Each row comes from the steps of one path. Every step used is in the known rows, and no mark comes twice. Write the path behind each row, first mark first.
Known rows:
vave-retoro: [-2.27  0.90 -0.77 -1.57 -1.36 -0.37  1.64 -1.64  0.13 -0.42  0.73 -1.02
 -2.15  1.20 -0.33  1.83 -2.63 -2.01 -1.34 -0.54  0.12]
nefipi-kozel-tememu-mibu: [-1.03  0.91  0.16 -1.56  0.86 -1.88  1.48  2.14 -1.78 -1.43 -2.35 -0.27
 -0.42 -0.23 -1.36 -0.60  1.59 -2.07 -1.05 -1.00  0.68]
nefipi-kozel-vave-tememu: [-2.43 -1.50 -1.58 -0.54  0.02 -3.14  3.87  1.68  0.70  0.08  0.11 -0.68
 -1.73  3.34  0.81  0.40  0.85 -2.35 -3.78 -1.67  0.72]
retoro-tememu: [-1.14  1.10  0.70 -1.52 -0.17 -0.28 -0.56 -0.36 -0.65  0.34 -0.40 -1.53
 -0.81 -0.14 -0.50 -0.18 -2.99 -1.84  1.96 -0.15 -0.52]
tememu-mibu-fonut: [-1.53  0.91  1.91 -3.47 -1.44 -0.47 -4.37 -0.16 -1.87 -1.82 -0.27  0.98
 -0.63 -5.39 -0.80 -0.02  0.43 -0.52  2.15  0.73 -1.16]
retoro-tememu-mibu-kozel: [ 3.08  1.03 -0.79  1.34  2.56 -0.43 -0.91  1.70 -0.82 -0.41 -0.35 -0.33
  0.67 -0.22 -0.65  0.05 -0.28  2.42  2.54  0.84 -0.89]
fonut-kozel-vave-tememu: [ 0.07 -0.53 -1.29  0.61 -1.99 -0.95  3.51 -1.07  0.99 -0.71  0.39 -0.05
 -0.55  2.16  1.62  1.80 -2.63 -1.24 -0.84 -0.74  0.28]
retoro-tememu-mibu-fonut: [ 0.07  0.01  2.91 -1.27  0.63  0.89 -4.78  0.80 -1.92  0.68  0.14  0.65
  0.11 -3.33 -0.27 -1.80  0.68  0.66  2.64  1.02 -0.80]
tememu-mibu-fonut-vemu: [-2.58 -0.64  1.92 -4.99 -0.76 -0.70 -5.73  1.47 -1.49 -1.28 -1.10  0.91
 -0.36 -7.04 -1.06 -0.10  2.56 -0.42  0.92  2.11  0.41]
fonut-kozel-vave-retoro-tememu-mibu: [ 2.76 -0.99  0.36  3.94  0.04  1.12  2.48 -0.04  0.00  2.28  0.88  1.40
  0.28  4.16  1.46 -0.68 -0.14  2.13 -0.84 -0.29  0.60]
nefipi-kozel: [-3.70  1.37 -0.62 -3.84 -2.12 -2.95  0.97 -1.22 -0.76 -2.77 -1.37 -1.72
 -1.77 -1.17 -2.30  0.00 -1.86 -3.72 -0.38 -1.26 -0.93]
kozel-retoro-tememu-mibu-fonut-vemu: [-0.62 -1.65  3.12 -1.26  2.18  2.44 -4.61  2.16  0.04  2.76 -1.19  0.43
  1.70 -3.09 -0.14 -2.49  4.73 -0.13 -0.18  1.89  1.78]
mibu-kozel: [-0.48  1.72 -2.86 -1.55 -0.75 -1.63  0.64 -1.10  0.75 -2.97 -0.23 -1.51
 -0.41 -1.20 -1.37  2.24 -2.74 -0.30  1.32  0.07 -1.26]
fonut-kozel-vave: [-1.21  0.83 -1.16 -1.08 -4.11 -1.32  2.15 -2.73  0.83 -2.04 -0.38  0.09
 -0.31 -0.31  0.01  1.46 -3.29 -1.73  0.75 -0.88 -0.68]
mibu-kozel-retoro: [-0.10  1.59 -2.70  0.07  0.27  0.34  2.13 -1.35  2.29 -1.40 -0.49 -1.66
  1.01  0.69 -0.92  1.58 -1.00 -1.15 -0.13 -0.38 -0.24]
nefipi-kozel-tememu-mibu-fonut-vemu: [-2.81 -1.95  1.62 -3.35  1.02 -1.05 -2.76  3.01 -1.22 -0.46 -2.24  0.40
  0.30 -3.87 -1.72 -1.70  5.18 -0.80 -2.43  0.91  2.16]
vave-retoro-tememu-mibu-kozel: [ 3.48 -0.02 -1.32  3.54  3.36  0.80  1.07  1.54 -0.10  1.30  0.94 -0.25
  0.04  3.25  0.13  0.08  0.39  3.57 -0.34  0.55  0.08]
mibu-fonut: [-3.48  0.68  0.88 -4.14 -2.66 -0.54 -3.33 -2.08 -0.45 -1.83  0.22 -0.40
 -1.13 -4.32 -1.01  0.41 -1.81 -1.97  1.29  0.18 -0.97]
kozel-vave-retoro-tememu-mibu-fonut: [ 0.56 -2.44  1.65  2.66  1.63  1.33 -1.25  1.60 -0.12  4.33  2.13  1.94
 -0.35  2.37  1.95 -1.63  3.51  2.87 -2.01  0.21  1.00]
vave-retoro-tememu: [-0.74  0.08  0.30  0.66  0.62  0.85  1.19 -0.65  0.04  2.18  0.91 -1.36
 -1.45  3.31  0.30  0.08 -2.27 -0.80 -1.02 -0.37  0.50]
tememu-mibu-kozel: [ 1.42  1.82 -1.78 -0.86  0.51 -1.84 -0.57  0.68 -0.66 -2.99 -0.74 -0.08
 -0.01 -2.33 -1.15  1.81 -0.50  1.05  2.20  0.60 -1.44]
retoro-tememu-mibu: [ 0.88  1.23  1.59 -0.91  1.17 -0.29 -1.79  1.41 -2.12  0.30 -1.12 -0.06
 -0.36 -1.11 -0.23 -0.73 -0.76 -0.56  2.69  0.42 -0.68]

Write each row's path:
[ 1.01  1.07  1.80  0.67  2.14  1.59 -0.25  1.09 -0.46  1.94 -1.35 -0.27
  1.11  0.50  0.11 -1.31  1.11 -1.49  1.13  0.02  0.31] : kozel-retoro-tememu-mibu
[-3.69 -0.17 -1.53 -2.18 -1.92 -3.73  2.47  0.00  0.52 -1.28 -0.79 -0.50
 -1.49  0.96 -0.95  0.08  0.32 -2.85 -2.24 -1.76 -0.13] : nefipi-kozel-vave
[-1.28  0.47  0.81 -1.40 -3.11  1.52 -0.66 -3.14 -0.09 -1.69 -0.64 -0.30
  0.74 -2.64 -0.72  0.12 -2.79 -1.19  0.98 -0.17  0.33] : mibu-fonut-kozel-tememu
[ 0.25  1.06 -2.87  0.16  0.96 -0.67  2.22  0.29  1.10 -1.48 -0.94 -1.50
  0.36  0.87 -0.75  2.05 -1.50 -0.03 -0.10 -0.39  0.58] : mibu-kozel-tememu
[ 1.57  0.40  2.93 -0.27 -1.58  1.89 -3.82 -1.72 -1.92 -0.59 -0.16  0.70
  0.97 -3.51 -0.60 -1.94 -1.47  1.29  3.64  1.01 -1.20] : retoro-tememu-mibu-fonut-kozel
[-0.85  1.03  0.84 -0.02  0.80  1.65  1.00 -0.65  1.03  1.94 -0.92 -1.68
  0.60  1.57 -0.04 -0.75 -1.10 -2.79  0.37 -0.50  0.51] : kozel-retoro-tememu
[-0.10  0.09  1.95  0.65 -1.92  3.91 -1.04 -3.83  0.95  0.97  0.13 -0.84
  2.06 -0.73 -0.58 -2.06 -1.88 -1.04  1.33 -0.06 -0.07] : mibu-fonut-kozel-retoro-tememu
[ 1.26 -1.21  0.45  2.99  2.19  0.25  1.58  2.42 -0.07  3.66  1.04  1.29
 -0.71  4.45  1.84 -0.44  2.08  1.57 -2.01 -0.36  1.03] : kozel-vave-retoro-tememu-mibu
[-1.74 -2.00 -0.91  2.13  0.88 -1.01  4.15  0.72  1.08  3.21  0.93 -0.76
 -1.39  6.56  0.28 -1.50  1.24 -0.42 -4.57 -1.72  1.32] : nefipi-kozel-vave-retoro-tememu
[ 1.37  0.69 -1.58  2.29  2.20  1.54  1.82 -0.40  2.23  1.35 -0.13 -2.01
  1.66  2.81 -0.42 -0.18 -0.63  0.20  0.19 -0.17  0.14] : mibu-kozel-retoro-tememu
[ 1.53 -1.61 -2.89  4.57  2.14  0.14  3.64  0.76  2.56  3.07  2.31 -0.61
 -0.08  6.56  1.36  0.55  0.38  3.12 -2.87 -0.53  1.02] : mibu-kozel-vave-retoro-tememu
[ 3.07 -0.45 -1.57  2.91  2.78 -1.21  0.62  2.77  0.47  1.29  0.20  0.74
  0.89  2.20  0.90 -0.14  1.95  3.31  0.86  0.29 -0.24] : retoro-tememu-mibu-kozel-vave
[-0.49  0.31 -3.56  0.23 -0.58 -2.43  2.17 -0.05  1.93 -1.28  0.46 -0.33
 -0.35  1.09  0.11  2.21 -0.64  0.68 -0.37 -0.46 -0.47] : mibu-kozel-vave
[ 1.33  0.28  1.17  1.34  1.94  0.99  0.10  1.18 -1.40  2.11  0.47  0.10
 -0.99  2.28  0.47 -0.45 -0.14  0.68 -0.16  0.30  0.30] : vave-retoro-tememu-mibu
[ 0.06 -2.29  0.74  3.03 -1.84  2.37  0.87 -2.77  1.25  2.80  2.42  0.65
  0.12  3.25  1.19 -1.34 -0.95  1.90 -1.84 -0.36  0.78] : mibu-fonut-kozel-vave-retoro-tememu
[-0.79 -1.78  0.00  0.25 -2.73  0.24  0.56 -1.80  1.03 -0.32  1.38  0.70
 -0.21 -0.05  1.63  0.72 -1.27  0.07 -0.96 -0.25  0.20] : mibu-fonut-kozel-vave-tememu
[-1.98  1.00  0.92 -3.10 -4.87  0.63 -2.35 -4.62 -0.42 -3.12  0.07 -0.28
 -0.16 -4.48 -1.37  0.30 -4.11 -1.43  2.41  0.21 -1.40] : mibu-fonut-kozel
[ 2.75  0.60 -1.96  0.79  2.64 -1.27  0.66  2.41 -0.47 -1.63  0.09 -0.10
 -0.25  0.21  0.52  2.20  0.09  1.56  0.58  0.71 -0.52] : vave-tememu-mibu-kozel
[-0.03 -0.35  1.04 -0.85 -3.27 -0.28 -2.01 -1.55 -0.55 -1.64  0.21  2.34
  0.55 -3.53  0.25 -0.29  0.27  0.99  1.45  0.19 -0.94] : tememu-mibu-fonut-kozel-vave
[ 3.09  0.54 -1.81  2.36  3.58  0.64  2.21  2.14  1.12 -0.10 -0.29 -0.39
  1.09  1.89  1.00  1.47  1.88  0.78 -0.99  0.32  0.53] : vave-tememu-mibu-kozel-retoro
[ 1.92 -0.58 -3.01  2.95  1.59 -1.22  2.81  1.66  1.27  0.42  1.36  1.27
 -0.41  3.45  1.06  1.84  2.20  3.26 -2.54 -0.15  0.34] : tememu-mibu-kozel-vave-retoro
[ 1.55  0.45 -2.56  0.79  0.83 -2.51  0.92  1.94  0.54 -1.40 -0.08  1.07
  0.19 -0.10  0.38  1.68  1.65  2.14  0.34  0.04 -0.73] : tememu-mibu-kozel-vave
[-1.33 -2.48  0.52 -0.35  0.87 -2.11 -0.29  2.78 -0.67  0.36  0.50  1.45
 -0.79  0.06  0.99 -1.18  4.46  0.29 -3.20 -0.57  0.48] : nefipi-kozel-vave-tememu-mibu-fonut
[ 1.55 -0.24  1.78  0.69 -0.47  2.97 -0.67 -1.30 -0.08 -0.43  0.09  0.85
  1.52 -1.56  0.92 -0.40  0.55 -0.48  0.08  0.50  0.19] : vave-tememu-mibu-fonut-kozel-retoro
[ 1.10 -0.06  1.74 -0.76 -1.48  1.01 -2.16 -1.05 -1.64 -1.91  0.17  1.04
  0.09 -3.26  0.41  0.28 -1.20  0.39  1.62  0.82 -0.76] : vave-tememu-mibu-fonut-kozel
[ 0.29  1.05  1.96 -0.91 -2.52  2.40 -2.02 -2.96 -0.25 -1.67 -0.71  0.98
  1.78 -3.88 -0.86 -0.79 -0.04 -0.85  1.67  0.44 -0.66] : tememu-mibu-fonut-kozel-retoro
[ 0.31 -0.10  2.98  0.20  1.64  2.69 -3.20  0.46 -0.45  2.29 -0.20  0.40
  1.51 -1.45  0.22 -2.45  2.46 -0.15  0.97  0.62  0.19] : kozel-retoro-tememu-mibu-fonut
